What can hang from each mark
R: G S V
G: R
V: B R
X: B H
F: B
H: X
S: R
Y: B H P
B: V Y
P: Y

Each row was made from one small tree. The marks that hang from a mark follow it in brackets, in alphabetical order. Every link used is in the known rows. Write each row's tree.
Known rows
S{R{G V{B}}}: [ 0.20 -0.02 -0.13  0.30  0.40 -0.16  0.01 -0.09 -0.08  0.39  0.07  0.20
 -0.47  0.34  0.16  0.01  0.02  0.54 -0.14  0.29 -0.29 -0.37]
X{B{Y{P}}}: [-0.13  0.01  0.18 -0.26  0.32 -0.01  0.04 -0.08  0.37  0.22  0.03 -0.05
 -0.15  0.21 -0.29 -0.07  0.02  0.08  0.33  0.17 -0.18  0.08]
F{B{V{R} Y{H P}}}: [ 0.01  0.04  0.20 -0.31  0.47 -0.20  0.05 -0.17  0.21  0.22 -0.15  0.01
 -0.66  0.36  0.04 -0.50  0.07  0.29  0.12  0.09 -0.56 -0.14]
G{R{S V}}: [-0.04 -0.05 -0.02  0.11  0.32  0.01 -0.12 -0.11 -0.03  0.26 -0.05  0.00
 -0.01  0.01  0.04  0.00  0.12  0.22 -0.29  0.34 -0.13  0.02]
H{X{B{Y}}}: [-0.07  0.12  0.22 -0.03  0.51 -0.07 -0.28 -0.10  0.32 -0.13 -0.12 -0.13
  0.02  0.05 -0.05  0.06 -0.06  0.04  0.08  0.16 -0.28  0.00]
S{R{G V{B{Y}}}}: [ 0.24  0.13 -0.02  0.21  0.60 -0.27  0.05 -0.20 -0.03  0.32 -0.10 -0.06
 -0.54  0.40  0.00  0.07  0.08  0.60 -0.07  0.24 -0.49 -0.24]
P{Y{B}}: [-0.17  0.01  0.05 -0.05 -0.15  0.21  0.09 -0.26  0.10 -0.14 -0.04 -0.05
 -0.30  0.19  0.10 -0.18 -0.03  0.05  0.21  0.17 -0.21 -0.06]
S{R{G V}}: [ 0.17 -0.05 -0.07  0.26  0.33 -0.08 -0.01  0.05 -0.11  0.33 -0.11  0.05
 -0.37  0.22  0.13  0.11  0.10  0.34 -0.32  0.16 -0.13 -0.21]
V{B{Y} R{G}}: [ 0.10  0.19  0.12  0.33  0.35 -0.25  0.18  0.00  0.47  0.22 -0.10 -0.05
 -0.29  0.30 -0.05 -0.04  0.13  0.44  0.23  0.35 -0.55 -0.13]
Y{H{X{B}}}: [-0.15 -0.10  0.23  0.02  0.25 -0.04 -0.43 -0.10  0.45 -0.02  0.10  0.25
 -0.05 -0.03  0.34 -0.05 -0.13 -0.13 -0.09  0.09 -0.21 -0.22]
S{R}: [ 0.20 -0.13 -0.04  0.05  0.04 -0.01 -0.05  0.00 -0.10  0.20 -0.13  0.07
 -0.03  0.15  0.06  0.02 -0.04 -0.01 -0.25  0.20 -0.02 -0.22]
H{X{B}}: [-0.14 -0.04  0.13  0.06  0.29  0.04 -0.33  0.02  0.27 -0.07  0.05  0.13
  0.08 -0.01  0.10  0.00 -0.11 -0.03  0.03  0.20 -0.09 -0.14]
F{B}: [-0.02  0.12 -0.07 -0.13  0.22 -0.03 -0.02 -0.16 -0.10 -0.10  0.02  0.15
 -0.12  0.13 -0.02 -0.17 -0.12  0.12  0.09  0.05 -0.20 -0.03]
G{R}: [-0.01 -0.10 -0.10 -0.03  0.15 -0.10 -0.05 -0.03  0.01  0.12 -0.14  0.06
  0.14 -0.07  0.08  0.04  0.05 -0.11 -0.16  0.24 -0.02 -0.09]
B{V Y{P}}: [-0.07  0.10  0.02 -0.35  0.41 -0.04  0.18 -0.08 -0.08  0.09 -0.19 -0.34
 -0.31  0.20 -0.20 -0.18  0.11  0.28  0.12 -0.09 -0.17  0.03]
F{B{Y{H}}}: [ 0.03  0.20  0.11 -0.25  0.38 -0.22 -0.08 -0.41  0.14 -0.11 -0.09  0.02
 -0.30  0.18  0.07 -0.16 -0.07  0.07  0.02 -0.10 -0.53  0.03]
P{Y}: [-0.18 -0.09  0.03  0.02 -0.17  0.16  0.15 -0.02  0.01 -0.02 -0.08 -0.12
 -0.20  0.11 -0.02 -0.10  0.00  0.01  0.09  0.08 -0.09  0.05]
X{B{V{R}} H}: [-0.05 -0.14  0.38 -0.08  0.24 -0.24 -0.01  0.24  0.49  0.12 -0.18  0.21
 -0.39 -0.03  0.01 -0.19  0.41 -0.15 -0.16  0.60 -0.03 -0.24]
F{B{V{R{G S}} Y}}: [-0.01  0.39  0.13  0.14  0.70 -0.11  0.15 -0.18  0.37  0.07 -0.45 -0.36
 -0.24  0.42 -0.16 -0.29  0.16  0.56 -0.08  0.45 -0.72 -0.05]
Y{H{X{B{V}}} P}: [-0.28 -0.19  0.16 -0.26  0.43  0.02 -0.30 -0.08  0.31  0.14  0.05  0.17
 -0.29  0.14  0.31 -0.30 -0.06  0.10 -0.01  0.03 -0.16 -0.33]
X{B}: [-0.08  0.00  0.18 -0.07  0.09 -0.06 -0.08 -0.04  0.32  0.05  0.10  0.11
  0.03  0.01 -0.11 -0.08 -0.03 -0.14  0.08  0.23  0.00 -0.04]
G{R{V{B}}}: [ 0.05 -0.09 -0.09  0.02  0.36 -0.21 -0.09 -0.14 -0.15  0.23  0.16  0.25
 -0.31  0.02  0.10 -0.10  0.04  0.24  0.00  0.29 -0.18 -0.18]
X{B{V{R} Y{P}} H}: [-0.11 -0.11  0.40 -0.27  0.48 -0.18  0.13  0.20  0.54  0.29 -0.23  0.06
 -0.57  0.17 -0.17 -0.19  0.46  0.08  0.08  0.53 -0.21 -0.14]
Y{H{X} P}: [-0.19 -0.24 -0.04 -0.03  0.16  0.15 -0.26 -0.01  0.10  0.18  0.11  0.26
 -0.21  0.14  0.43 -0.05 -0.10  0.19  0.04 -0.20 -0.17 -0.20]
H{X{B{V{R}}}}: [-0.05 -0.06  0.31  0.10  0.35 -0.09 -0.30  0.19  0.36  0.01 -0.13  0.02
 -0.16  0.01  0.08 -0.31  0.03  0.01 -0.04  0.45 -0.17 -0.29]
Y{H P}: [-0.14 -0.21  0.01 -0.13 -0.05  0.06 -0.02 -0.06  0.16  0.30  0.16  0.23
 -0.26  0.14  0.22 -0.11 -0.02  0.06  0.08 -0.16 -0.09 -0.08]
V{B{Y{P}} R{G S}}: [-0.08  0.10  0.05  0.35  0.39  0.07  0.25 -0.05  0.61  0.55 -0.05 -0.06
 -0.23  0.57 -0.12 -0.10  0.12  0.77  0.34  0.49 -0.65 -0.10]

Which tree is each row?
[-0.10 -0.03  0.31 -0.09  0.59 -0.04 -0.15  0.15  0.40  0.18 -0.17 -0.15
 -0.33  0.23 -0.09 -0.30  0.07  0.25  0.19  0.35 -0.34 -0.18]	H{X{B{V{R} Y{P}}}}
[-0.05  0.11  0.11  0.36  0.27  0.02  0.15  0.09  0.42  0.24 -0.30 -0.23
 -0.07  0.23  0.02 -0.18  0.22  0.39 -0.22  0.44 -0.30 -0.16]	B{V{R{G S}}}
[-0.03 -0.04  0.12  0.20  0.30 -0.17  0.17 -0.06  0.63  0.52  0.06  0.18
 -0.55  0.44  0.17 -0.15  0.12  0.50  0.31  0.19 -0.65 -0.23]	V{B{Y{H P}} R{G}}
[ 0.08 -0.06  0.12  0.03  0.19 -0.09  0.15  0.02  0.27  0.40  0.09  0.09
 -0.40  0.36 -0.15 -0.22  0.04  0.42  0.48  0.28 -0.44 -0.10]	V{B{Y{P}} R}
[-0.03  0.24  0.14  0.24  0.55 -0.17  0.00 -0.44  0.41  0.26  0.03 -0.08
 -0.45  0.34  0.14 -0.02  0.12  0.67 -0.05  0.09 -0.69 -0.04]	R{G S V{B{Y{H}}}}
[-0.09  0.14 -0.05  0.36  0.39  0.02  0.05 -0.21  0.17  0.26  0.15  0.05
 -0.27  0.29  0.04 -0.03  0.05  0.70  0.04  0.26 -0.37 -0.10]	R{G S V{B}}
[-0.17 -0.27  0.31 -0.04  0.31 -0.02 -0.31  0.14  0.53  0.31  0.03  0.26
 -0.41  0.16  0.32 -0.40  0.02  0.10  0.03  0.28 -0.25 -0.39]	Y{H{X{B{V{R}}}} P}
[ 0.18  0.09  0.21  0.15  0.18 -0.22  0.05 -0.04  0.29  0.16 -0.01 -0.02
 -0.27  0.20 -0.11 -0.17  0.05  0.25  0.29  0.31 -0.46 -0.08]	V{B{Y} R}
[-0.04  0.22  0.12  0.28  0.28  0.08  0.10 -0.11  0.50  0.10 -0.29 -0.18
 -0.16  0.30  0.13 -0.27  0.18  0.44 -0.09  0.54 -0.43 -0.26]	Y{B{V{R{G S}}}}
[-0.02 -0.05 -0.06  0.12  0.39 -0.05 -0.11 -0.24 -0.01  0.32  0.11  0.15
 -0.11  0.13  0.07 -0.11  0.04  0.39 -0.09  0.46 -0.29 -0.15]	G{R{S V{B}}}
[ 0.00 -0.03  0.13 -0.17  0.38 -0.18 -0.03 -0.29  0.06  0.35  0.26  0.14
 -0.75  0.30  0.08 -0.18  0.02  0.49  0.29 -0.14 -0.44 -0.04]	R{V{B{Y{H P}}}}
[ 0.24  0.05  0.07  0.17  0.55 -0.35 -0.06 -0.33  0.17  0.36 -0.04  0.07
 -0.67  0.38  0.24  0.02  0.06  0.50 -0.20  0.13 -0.61 -0.33]	S{R{G V{B{Y{H}}}}}
[-0.22  0.07  0.16 -0.32  0.71 -0.01 -0.16 -0.07  0.19  0.02 -0.18 -0.22
 -0.22  0.21 -0.10 -0.18 -0.01  0.25  0.14  0.11 -0.25 -0.12]	H{X{B{V Y{P}}}}
[ 0.03  0.26  0.14 -0.41  0.56 -0.30 -0.04 -0.44  0.02 -0.19 -0.26 -0.16
 -0.42  0.17  0.04 -0.33  0.00  0.14 -0.12 -0.12 -0.51 -0.06]	F{B{V Y{H}}}
[-0.04  0.07  0.37 -0.18  0.25 -0.25 -0.14 -0.28  0.57  0.02 -0.02 -0.02
 -0.15  0.05 -0.01 -0.07  0.02 -0.19  0.01  0.09 -0.33  0.02]	X{B{Y{H}}}
[ 0.08  0.08  0.10 -0.08  0.28 -0.14  0.00  0.00 -0.01  0.00 -0.15  0.04
 -0.36  0.15 -0.03 -0.46  0.01  0.15  0.00  0.28 -0.29 -0.17]	F{B{V{R}}}
[-0.16  0.08  0.08 -0.23  0.03  0.12  0.13 -0.30 -0.05 -0.23 -0.20 -0.25
 -0.42  0.19  0.08 -0.36  0.02  0.10  0.09  0.17 -0.20 -0.17]	P{Y{B{V}}}
[ 0.13  0.17  0.12 -0.03  0.41 -0.23 -0.01 -0.24 -0.10  0.05  0.12 -0.08
 -0.48  0.15 -0.13 -0.09  0.04  0.42  0.22  0.03 -0.35  0.04]	R{V{B{Y}}}
[ 0.04  0.13  0.04  0.04  0.60 -0.16 -0.06 -0.38  0.05  0.25 -0.06 -0.11
 -0.17  0.19 -0.10 -0.06  0.10  0.47 -0.04  0.44 -0.50 -0.01]	G{R{S V{B{Y}}}}
[-0.27 -0.19  0.09  0.11 -0.04  0.16 -0.21 -0.12  0.13 -0.08 -0.06  0.04
 -0.28  0.09  0.43 -0.09 -0.07  0.02 -0.07 -0.08 -0.29 -0.14]	P{Y{H{X}}}
[-0.01  0.27  0.20  0.27  0.47 -0.08  0.20 -0.01  0.48  0.15 -0.47 -0.49
 -0.13  0.27 -0.14 -0.13  0.29  0.46 -0.18  0.39 -0.51 -0.02]	B{V{R{G S}} Y}
[ 0.02  0.05  0.13  0.02  0.55 -0.25 -0.17 -0.48  0.23  0.30  0.00  0.02
 -0.29  0.18  0.17 -0.10  0.10  0.37 -0.15  0.32 -0.62 -0.09]	G{R{S V{B{Y{H}}}}}
[-0.04 -0.15  0.41  0.07  0.30 -0.17 -0.40  0.06  0.54  0.06 -0.08  0.17
 -0.29  0.00  0.34 -0.35  0.03 -0.09 -0.18  0.32 -0.28 -0.37]	Y{H{X{B{V{R}}}}}
[-0.05  0.03  0.08  0.53  0.08  0.11  0.11  0.14  0.55  0.31 -0.15 -0.04
  0.05  0.22  0.04  0.00  0.15  0.33 -0.09  0.44 -0.31 -0.07]	V{R{G S}}
[-0.07  0.03  0.02  0.04  0.27  0.07  0.18  0.07  0.33  0.26 -0.11  0.03
 -0.48  0.35  0.13 -0.31  0.16  0.43  0.19  0.34 -0.30 -0.31]	Y{B{V{R{G}}} P}
[ 0.13  0.00 -0.11  0.09  0.63 -0.11  0.14 -0.14 -0.03  0.56  0.01  0.04
 -0.65  0.56 -0.02  0.02  0.07  0.77  0.11  0.20 -0.47 -0.25]	S{R{G V{B{Y{P}}}}}
[-0.07  0.02  0.19  0.01  0.41 -0.19  0.18  0.04  0.50  0.38 -0.26 -0.17
 -0.58  0.31  0.11 -0.21  0.28  0.35 -0.01  0.08 -0.48 -0.16]	B{V{R{G}} Y{H P}}
[-0.19  0.01  0.17 -0.24 -0.03  0.03  0.03 -0.42  0.15 -0.19 -0.13 -0.10
 -0.55  0.17  0.31 -0.40  0.04  0.00 -0.03  0.05 -0.32 -0.23]	P{Y{B{V} H}}
[-0.01  0.01  0.27  0.19  0.25  0.10 -0.38 -0.22  0.45 -0.05 -0.20  0.02
 -0.22  0.19  0.53 -0.36  0.03  0.26 -0.20  0.35 -0.54 -0.40]	Y{B{V{R{S}}} H{X}}
[-0.16  0.07  0.19 -0.43  0.50 -0.10  0.09 -0.13  0.25  0.13 -0.11 -0.24
 -0.28  0.21 -0.32 -0.24  0.08  0.13  0.21  0.16 -0.17 -0.01]	X{B{V Y{P}}}
[-0.12  0.14 -0.01  0.34  0.32  0.09  0.04 -0.05  0.14  0.20 -0.02 -0.10
 -0.16  0.16  0.03  0.08  0.14  0.51 -0.16  0.14 -0.21  0.08]	R{G S V}
[-0.24 -0.08  0.11  0.04  0.01  0.22 -0.25 -0.33  0.21 -0.21 -0.04  0.10
 -0.38  0.18  0.54 -0.18 -0.11  0.07  0.03  0.02 -0.40 -0.23]	P{Y{B H{X}}}
[ 0.04  0.22  0.14  0.46  0.38 -0.08  0.17 -0.11  0.62  0.30 -0.16 -0.15
 -0.09  0.40 -0.09 -0.05  0.13  0.60  0.15  0.52 -0.68 -0.09]	V{B{Y} R{G S}}
